Each row was made from one walk, in order. Every step used is in the known rows, and no mark comes twice. Write each row's walk.
Known rows
M/J: -10  2  -21  -6  10  4  -17  12  -3  12  -10  2  7  -12  46  -4  10  -14  -44  9  -17  -5  -9  -8  -7  1  -11  6  -14  9
K/Z/M/Q: -9  7  -24  -26  -4  12  27  -4  1  15  -3  16  -40  1  49  34  -5  6  -15  -24  13  -13  -15  4  26  -6  7  23  0  18
Q/M/J/R/S/C: -58  -8  -39  22  -49  -16  36  25  2  25  -29  104  37  -1  38  10  30  5  -44  7  27  -31  54  -57  27  -7  -2  -42  -24  33
S/C: -15  -22  32  28  -21  -14  21  -2  -5  -20  -9  56  9  -13  6  0  0  21  -12  -17  10  12  0  -10  19  4  -4  -10  7  22
C/M/A: 5  19  -23  -25  -1  -11  -18  5  -8  28  -10  -6  -45  15  54  27  -19  -28  -17  -31  -7  -24  34  -10  -16  -17  2  12  3  5
C/M: 7  14  -4  -33  8  3  -7  17  10  15  9  2  -23  13  10  17  -11  -14  -4  -17  15  -16  16  -17  -34  -12  5  22  -10  20
Z/K: -9  -11  -8  -21  7  30  -15  8  1  -11  -14  -5  -23  -9  15  -19  -5  -10  -2  -12  1  8  -12  16  -7  -7  -4  -10  26  -21
Z/M/G: -21  10  -36  -18  -16  37  11  -34  24  0  -27  4  -26  10  17  2  -3  4  -31  10  -7  -33  15  9  26  23  -19  6  13  18
E/A: 11  -4  -4  -19  11  9  -6  9  4  5  21  -42  -12  -17  9  -16  7  4  24  -16  -15  -8  -16  -7  -17  17  -5  -8  9  15
M/Z/K: -31  -14  -1  -35  -4  16  -28  0  8  -5  -31  -13  -43  -2  37  -36  -26  6  -44  -27  12  3  -28  7  4  -20  -10  -25  39  -10
R/S/C/M/Z/K: -43  -32  12  -31  -25  5  -6  13  3  3  -55  38  -46  -9  39  -9  -22  -6  -56  -65  44  -28  7  -36  -12  -18  10  -19  19  29
R/S/C/M/J: -22  -12  -6  -3  -9  -11  7  26  -3  21  -30  58  6  -14  52  19  12  -21  -56  -28  20  -34  29  -47  -21  2  9  15  -33  53
Z/M: -10  15  -26  -15  -5  37  17  -13  23  2  -14  19  -9  7  -10  1  15  13  1  7  7  -11  -11  3  15  8  -14  7  18  1
K/Z: -2  -5  14  -6  18  -8  12  18  -8  0  32  5  -10  -18  14  39  1  14  -18  -10  -2  4  -3  8  -8  7  13  8  -15  4
K/Z/M/J: -20  10  -30  -26  23  32  10  20  10  12  11  24  -12  -20  50  34  24  11  -57  7  -8  -6  -23  6  -6  12  -9  22  -9  17
Q/M: -14  14  -23  -28  -29  -13  5  4  4  9  5  28  -6  13  10  -2  10  27  -2  -15  21  -21  20  -14  25  3  -10  -17  16  -4
R/S/C/M/A/E: -26  -36  -8  -3  -18  9  -4  -13  -19  28  -46  29  -38  16  58  32  6  16  -46  -65  35  -29  54  -50  18  -3  23  -5  1  19
J/M/C: -4  14  -10  1  -33  15  7  -2  -12  17  22  4  -45  -9  17  46  -1  19  -40  5  16  8  3  19  -18  19  12  -8  -4  13
S/C/M/Q: 1  -6  13  -10  -32  -29  13  -1  -5  9  -20  49  -29  10  57  12  -26  -15  -15  -54  30  -18  11  -36  11  -27  13  19  -4  49
Z/M/A/E: -25  -7  -49  -20  0  59  -13  -41  2  21  -38  -7  -45  25  46  10  13  36  -31  -20  5  -12  5  -3  42  0  -8  -2  41  -27
S/C/M: -6  -9  26  -8  -14  -9  13  16  8  -4  2  57  -11  -4  15  18  -8  4  -10  -34  23  -5  16  -25  -12  -7  3  12  -4  38
E/A/M/J/R/S: -21  7  -63  -29  32  6  -4  16  10  37  0  -8  -11  3  21  -23  29  0  -4  10  -9  -39  7  -47  11  8  6  -31  -27  34
Q/M/J/R: -38  23  -59  -15  -23  -4  3  32  12  29  3  54  20  13  39  3  15  0  -31  30  5  -13  36  -31  9  -22  -14  -23  -11  9
X/G/M/Q: -6  1  -26  -45  -15  -34  25  10  -50  31  -18  13  -45  39  60  1  -2  -45  -19  -48  -4  -2  2  -18  29  11  6  7  0  43
J/M/A/E: -12  -15  -32  -8  -9  26  -7  -23  -13  36  -8  -14  -60  2  40  28  -5  36  -23  1  11  5  8  2  21  -1  16  -8  30  -11
E/A/M: 4  -1  -12  -52  33  -6  -7  -6  14  5  27  -28  -39  4  -1  -27  9  43  27  -30  -9  -18  -22  -16  26  22  -2  -11  20  16
G/M: -5  13  2  -24  -7  -22  7  9  -29  6  -11  24  -22  35  13  13  17  -12  -14  -16  -4  16  -17  7  21  14  7  -2  -4  41
A/M/G/X: -9  -12  -13  -51  -6  -21  -22  -36  -8  6  -6  26  -28  56  34  -2  -16  21  -25  6  -10  -35  12  1  83  42  -12  -5  34  31

Which walk is each row?
-27  9  -10  5  -10  5  8  46  9  10  -3  81  12  -4  46  20  0  -20  -43  11  6  4  29  -50  -26  -30  1  7  -30  49
S/C/M/J/R
-26  -22  -35  -49  8  10  0  1  -58  38  -23  -5  -61  51  71  16  19  -3  -45  -51  -17  15  25  -19  41  27  -1  -6  23  -1
X/G/M/A/E
-19  14  -37  -20  -37  -27  -1  -6  -9  26  -15  20  -30  18  50  6  3  15  -17  -27  2  -27  41  -6  42  -2  -7  -25  31  -19
Q/M/A
-27  -13  -9  -35  -20  28  -12  6  10  9  -20  -4  -67  -21  26  -15  -27  14  -40  2  23  8  -36  19  -7  -17  1  -23  47  3
J/M/Z/K
-19  13  -14  -37  -21  -5  17  19  -49  20  10  12  -42  40  46  35  15  -18  -59  -50  -12  15  19  -2  -2  46  -1  -5  -13  27
X/G/M/C
-23  19  -61  -11  8  8  -6  37  5  47  -18  20  9  13  30  28  11  -55  -31  23  16  -34  48  -53  -48  -26  16  5  -59  37
C/M/J/R/S
-26  18  -13  -17  -7  34  14  1  1  6  26  17  -39  0  30  64  18  38  -56  -27  5  -6  -1  23  -5  28  -2  7  -10  5
K/Z/M/C
-24  -5  -3  23  -26  -4  32  26  6  14  -18  73  12  7  -10  36  2  -23  -1  -5  38  -15  61  -54  -20  -21  22  -9  -39  49
J/R/S/C/M
-13  -24  -25  -8  6  23  -28  -28  -19  23  -23  -27  -33  22  50  6  2  27  -31  -24  -5  0  16  -12  30  -7  6  -10  21  -29
M/A/E
-46  -16  -8  -76  -5  9  -2  25  -33  12  -28  5  -68  22  54  -26  -7  -22  -58  -56  -7  14  -17  -5  11  12  -12  -22  36  17
X/G/M/Z/K
4  14  -11  -26  -25  -37  5  -5  -38  17  -34  14  -41  45  59  13  0  -29  -13  -32  6  1  -22  -1  43  -3  15  4  -6  55
G/M/Q
-1  9  -11  -46  10  2  -18  -14  1  6  33  -38  -59  16  26  -4  16  52  -16  -51  -11  -23  -10  -6  16  35  0  -23  10  13
E/A/M/C
-37  -25  -29  15  -20  17  3  -3  -10  37  -43  47  -20  30  46  44  3  2  -29  -30  36  -20  75  -60  7  -28  30  -22  -15  19
J/R/S/C/M/A/E
-35  -1  0  -57  -12  -2  -25  11  -22  5  -45  7  -67  27  53  -19  -8  -3  -55  -44  1  17  -41  12  22  -3  0  -24  38  32
G/M/Z/K
-19  -17  0  6  -36  -16  19  -11  4  2  -39  40  -19  1  32  23  -11  -15  -45  -37  22  -45  63  -36  -2  17  18  4  -23  61
R/S/C/M/G
-37  -15  -7  -67  14  4  -29  -15  17  -10  -24  0  -73  18  26  -44  -18  42  -44  -42  16  -10  -34  -3  43  -16  -9  -28  51  -16
A/M/Z/K
-52  -19  -1  -13  -29  17  1  23  16  10  -50  57  -29  4  28  3  -20  -13  -45  -31  44  -16  30  -47  -17  -43  13  -32  -2  33
J/R/S/C/M/Z/K
-35  10  -19  -40  -45  -27  0  -2  19  11  -10  15  -27  18  34  -18  -7  43  -40  -27  28  -29  4  -22  30  -8  -14  -30  32  6
Q/M/Z
-29  -6  -4  -54  -11  -22  13  19  -33  19  -14  9  -47  34  42  -6  -1  -8  -57  -41  -3  6  -4  -23  14  21  -6  -10  14  38
X/G/M/Z
-2  -5  -27  -51  14  -7  -8  -27  14  -3  15  -44  -59  5  25  -29  -5  35  -6  -26  -29  -36  3  -10  44  39  -6  -11  19  33
E/A/M/G
-18  -28  5  -15  -12  13  -14  -12  -12  15  -23  32  -43  19  69  29  -8  29  -41  -62  19  -5  36  -39  17  -13  10  2  23  9
S/C/M/A/E
-23  20  -24  -26  -51  -10  -3  -4  -3  11  13  20  -21  21  37  24  17  33  -46  -38  24  -22  34  -4  14  17  -8  -27  5  -8
Q/M/C
-9  11  1  -47  -7  -14  -19  9  18  15  -8  -9  -43  15  34  5  -29  4  -40  -30  24  -23  -1  -30  -26  -22  2  12  5  29
C/M/Z
-41  16  -76  7  -1  47  17  12  16  33  -42  37  21  6  10  9  35  -30  -35  48  6  -27  21  -26  -2  -7  -4  -9  -34  19
Z/M/J/R/S
-12  23  0  -17  -24  -16  -3  0  -40  7  -9  12  -46  47  42  39  20  -3  -53  -37  -4  11  -7  16  11  30  11  -9  -14  36
G/M/C
-22  2  -32  -47  15  -8  9  34  -42  28  -4  24  -19  13  65  0  28  -37  -57  -17  -32  11  0  -17  2  30  -13  8  -10  39
X/G/M/J
-53  -3  -43  32  -27  41  39  9  16  14  -47  93  31  -7  19  11  37  -8  -42  23  18  -15  21  -36  14  -2  -6  -17  -23  41
Z/M/J/R/S/C
2  -15  -3  -20  -22  -3  -22  -21  -17  11  -14  11  3  40  44  14  -21  -15  -24  18  -19  -24  21  7  36  36  -14  2  28  38
M/G/X
-15  1  -24  -35  3  -17  -3  -37  13  -11  -9  0  -47  23  18  -14  -12  25  -34  -12  -7  -28  23  -1  63  19  0  -4  12  13
A/M/G
-14  16  -50  -36  36  10  -13  24  16  24  22  -4  -16  5  32  -24  17  17  -6  17  -25  -9  -8  -34  10  1  -4  -19  -9  29
E/A/M/J/R
